Every row comes from one small tree of marks. Brackets hold a mark, then the marks that hang from it, in the order of their numbers. Every link used is in the known rows. Which tree was each row made from?
In the rows, zero is written as 128.
Known rows
{J_168 J_462 J_572}: 131 131 151 139 153 117 135 122 144 129 158 102 103 129 134 102 131 145 116 126 134 115 157 127
{J_809 J_99 {J_659 J_529} J_703}: 164 125 154 126 139 121 127 124 121 147 119 129 149 116 153 122  99 105 133 126 103 145 134 131
{J_809 J_99 J_659 J_703}: 162 129 173 138 136 127 133 126 103 160 127 121 153 119 141 130  94 110 123 134 112 130 164 131
{J_42 J_529 {J_809 J_99}}:  98 105 122 132  95 107 118 133  97  98 122 130 137 115  91 106  99 105 114  84 126 145  99 112
{J_462 {J_168 J_572} {J_703 J_809} J_799}:  96 130 120 124 115 153 146  96 150 102 134 120 113 153 108 121 140 166 129 139 152 127 130 143
{J_462 {J_168 J_572} {J_703 {J_809 J_659}}}: 113 138 139 145 126 152 132 102 136 120 135 111 126 145 133 149 128 138 118 133 143 121 141 135
{J_462 {J_168 J_572} J_703 J_799}: 113 138 131 130 110 152 157 120 150 109 134 112 110 140 107 108 147 175 124 143 155 144 145 137
{J_659 J_529}: 121 154 110 124 143 118 111 147 132 114 124 114 133  94 123 127 127 144 142  89 125 142 108 126
{J_99 {J_809 {J_659 J_529} {J_703 {J_462 {J_168 J_572}}}}}: 151 115 129 131 113 149 133 128 128 134 132 135 124 126 168 145 116 102 127 124 128 141 150 127
{J_42 J_529 {J_809 J_659 {J_703 J_462}}}: 131 111 106 146 109 109 109 153 103 137 121 139 131 126 129 149  92  82 117 109 115 146 100 108
{J_42 J_809}:  92 124 133 137 122 121 120 135  87 118 135 120 130 107  96 141 105 129 130  93 142 120 120 126
{J_99 {J_809 J_703}}: 125 140 141 127 114 146 135 120  97 125 142 118 135 107 120 150  94 120 138 102 134 118 171 129
{J_245 {J_91 J_659} J_572}: 138 139 130 150 160  98 138 120 136 131 143 104 124 121 108 139 202 138 163 134 126 120 108 103
{J_42 {J_529 J_659} {J_809 J_99}}: 103 100 128 127  96 108 128 133 106 109 132 133 143 126  90  99 123  88 113  96 125 136  64 110
{J_99 {J_809 {J_659 J_529} {J_703 {J_462 J_168 J_799}}}}: 147 122 115 119 112 143 136 139 125 129 116 153 135 124 148 143 118 113 140 131 129 147 137 131
{J_168 {J_462 {J_703 {J_809 J_99 J_659}} J_799} J_572}: 114 130 141 111 143 126 153  78 135 129 156 133 110 158 130 101 128 150 118 170 125 109 125 141
{J_703 {J_462 {J_168 J_572} J_799}}: 132 125 114 139 118 140 129 157 152 128 121 116 101 131 130 110 159 161 112 136 153 141 156 131
{J_809 J_703}: 142 151 144 140 138 132 120 140 119 142 135 101 127 108 122 145 100 132 135 107 126 123 172 129
{J_245 J_91 J_572}: 144 149 122 155 155 101 127 124 126 126 134  93 125 109  94 143 180 142 158 134 128 131 131 108
{J_703 {J_462 J_168}}: 137 147 119 147 128 140 109 179 145 128 111 111 110 109 126 141 146 149 112 120 147 135 177 126
{J_245 {J_91 {J_659 J_529}}}: 132 143 118 130 154 102 127 136 158 124 123 114 131 107 117 129 165 134 156 112 120 136  97 108
{J_42 J_529 J_809}:  94 120 105 140 103 105 111 146 101 100 125 126 135 112  89 126 103 110 123  77 131 145  89 109
{J_91 {J_245 J_572} {J_659 J_529}}: 121 123 121 110 153 107 115 181 163 113 132 126 140 118 137 107 201 133 164 100 117 108  55 115
{J_462 {J_168 J_572} {J_703 {J_809 J_659}} J_799}: 106 128 125 129 119 148 149  97 142 115 131 130 128 159 119 128 138 156 130 149 148 131 116 141
{J_168 {J_462 {J_703 {J_809 J_99}} J_799} J_572}: 107 130 137 105 139 129 151  77 143 119 159 125  98 155 121  96 130 157 118 162 130 105 135 141
{J_99 {J_809 {J_659 J_529} {J_703 J_462}}}: 146 136 121 122 120 141 126 133 108 141 129 139 136 111 158 157 104 105 135 121 119 131 140 126
{J_462 {J_703 {J_809 J_99}} J_799}:  88 157 118 100 124 140 139  92 108 115 132 131 133 130  93 127 117 165 134 144 131 107 120 145

Write each row's tree
129 136 110 146 139 135 100 150 138 135 107 136 134 133 140 166 135 124 120 128 137 119 141 131 -> {J_703 {J_462 J_168} {J_809 J_659}}
170 134 157 137 133 134 123 139 109 172 123 124 134 119 159 138 105 110 110 152 110 124 177 130 -> {J_809 J_99 J_659 {J_703 J_462}}
176 109 132 121 125 131 131 146 153 145  99 148 129 133 160 114 127 116 126 155 115 161 142 134 -> {J_809 J_99 {J_659 J_529} {J_703 {J_462 J_168 J_799}}}
117 129 127 120 145 118 110 106 114 124 119 136 160 123 132 135 112 117 136 112 115 121  96 134 -> {J_703 {J_809 J_99 {J_659 J_529}}}
126 123 137 126 147 113 148 117 147 126 154 118 105 141 123  85 141 159 125 141 138 124 138 133 -> {J_168 {J_462 J_799} J_572}
109 145 137 125 150 131 133  89 140 124 165 106  95 140 132 126 123 147 116 143 129  95 149 133 -> {J_168 {J_462 {J_703 J_809}} J_572}
117 145 135 116 140 126 156 102 144 127 162 115  94 141 120  97 137 168 120 160 135 119 142 136 -> {J_168 {J_462 J_703 J_799} J_572}
126  97 124 125  93 117 122 140 117 129 133 135 120 133 116 115 115  74 107 117 115 131  95 109 -> {J_42 {J_529 J_659} {J_809 J_99 {J_703 J_462}}}
115 117 110 118 119 141 117 132 148 112 103 142 118 142 119 122 145 147 119 138 142 123 149 140 -> {J_703 {J_462 J_168 J_799} {J_809 J_99}}
137 138 147 135 119 140 137 122  88 141 137 131 154 113 133 156  92 108 138 115 128 122 154 129 -> {J_99 {J_809 J_659 J_703}}
105 139 126 111 145 128 147  84 144 121 162 123  97 152 121 109 131 161 125 157 133 104 129 139 -> {J_168 {J_462 {J_703 J_809} J_799} J_572}
117 151 116  95 151 116 140 103 143 117 130 153 123 140 113 117 126 150 138 162 118 122 107 142 -> {J_168 {J_462 {J_703 {J_809 J_99 {J_659 J_529}}} J_799}}
112 129 122 103 146 113 110 194 170 115 119 128 147 108 136 103 169 132 154  87 119 110  66 121 -> {J_91 J_245 {J_659 J_529}}
116 104 158 131 114 130 129 116  90 127 134 121 122 117 111 130  88 110 126 107 128 120 153 131 -> {J_42 {J_809 J_99 J_703}}
173 103 157 137 119 139 143 132 139 159 117 132 123 145 160 111 125 120 109 162 124 144 172 134 -> {J_809 J_99 J_659 {J_703 {J_462 {J_168 J_572} J_799}}}
124 109 118 148 109 104 117 139  98 128 124 137 144 126 114 142  84  83 128  95 117 150  90 110 -> {J_42 J_529 {J_809 J_659 J_703}}
143 136 115 141 161  94 134 120 151 121 138 111 121 117 118 133 207 135 171 127 119 131  82 102 -> {J_245 {J_91 {J_659 J_529}} J_572}
177 120 159 144 125 140 125 150 131 159 110 127 131 129 156 134 115 110 109 149 120 140 187 131 -> {J_809 J_99 J_659 {J_703 {J_462 J_168}}}
107 163 126 112 137 137 121  94 108 125 130 127 141 118 125 150 109 135 129 133 116 112 113 136 -> {J_462 {J_703 {J_809 J_99 {J_659 J_529}}}}
140 134 132 124 122 135 133 122 102 132 133 138 151 111 142 151  97 105 145 108 121 136 130 128 -> {J_99 {J_809 {J_659 J_529} J_703}}
130 114 115 126 124 134 120 133 139 129  99 154 137 148 131 131 142 134 120 150 136 128 131 140 -> {J_703 {J_462 J_168 J_799} {J_809 J_99 J_659}}
120 141 125 123 121 130 131 130  94 120 131 139 160 104 130 142 113 119 141 103 129 135 109 127 -> {J_99 {J_809 {J_659 J_529}}}
137 119 114 129 134 134 102 137 148 123  98 145 132 133 151 141 138 115 118 130 125 132 126 133 -> {J_703 {J_462 J_168} {J_809 J_99 {J_659 J_529}}}
126 133 110 118 142 125  98 122 120 139 113 141 136 122 154 146 124 117 117 133 113 114 111 131 -> {J_703 J_462 {J_809 J_99 {J_659 J_529}}}
107 132 106 107 128 132 114 119 119 128 118 138 121 131 121 126 131 147 120 138 131 106 133 138 -> {J_703 {J_462 J_799} {J_809 J_99}}
 96 166 134 114 131 145 122  96 102 119 139 112 129 116 107 148 107 147 122 127 126  99 146 137 -> {J_462 {J_703 {J_809 J_99}}}
134  98 123 139  99 112 116 140 100 135 117 144 132 129 130 128  90  77 108 117 110 148 111 111 -> {J_42 J_529 {J_809 J_99 J_659 {J_703 J_462}}}
129  97 124 129 121 138 126 115 142 132 113 144 127 158 147 117 146 132 110 152 137 126 130 137 -> {J_703 {J_462 {J_168 J_572} J_799} {J_809 J_99 J_659}}
158 104 151 129 112 147 139 133 149 139 122 115 100 138 145 101 127 136 109 146 132 137 194 136 -> {J_809 J_99 {J_703 {J_462 {J_168 J_572} J_799}}}
117 127 138 123 149 113 121 181 145 125 139 117 144 122 125 113 195 137 154 108 126  93  86 116 -> {J_91 {J_245 J_572} J_659}
 99 115 111 136 105 105 121 147 108 111 136 131 142 122  89 118 125  93 122  89 130 135  55 106 -> {J_42 {J_529 J_659} J_809}
111 135 116 110 120 142 143 108 148 100 106 151 140 146 107 124 134 151 141 149 136 145 105 146 -> {J_462 J_168 {J_703 {J_809 J_99 {J_659 J_529}}} J_799}
169 116 116 135 133 130 128 147 158 149 115 136 118 137 170 129 133 121 131 145 122 158 129 130 -> {J_809 {J_659 J_529} {J_703 {J_462 {J_168 J_572} J_799}}}
166 121 135 148 130 136 133 150 141 162 121 128 121 141 158 135 128 125 120 153 131 143 158 130 -> {J_809 J_659 {J_703 {J_462 {J_168 J_572} J_799}}}
125 113 106 137 130 134 119 128 144 134 116 141 126 153 145 137 148 137 119 145 143 126 120 135 -> {J_703 {J_462 {J_168 J_572} J_799} {J_809 J_659}}
145 126 129 130 108 147 141 140 114 138 122 147 139 128 138 149 114 117 133 136 137 137 162 132 -> {J_99 {J_809 J_659 {J_703 {J_462 J_168 J_799}}}}
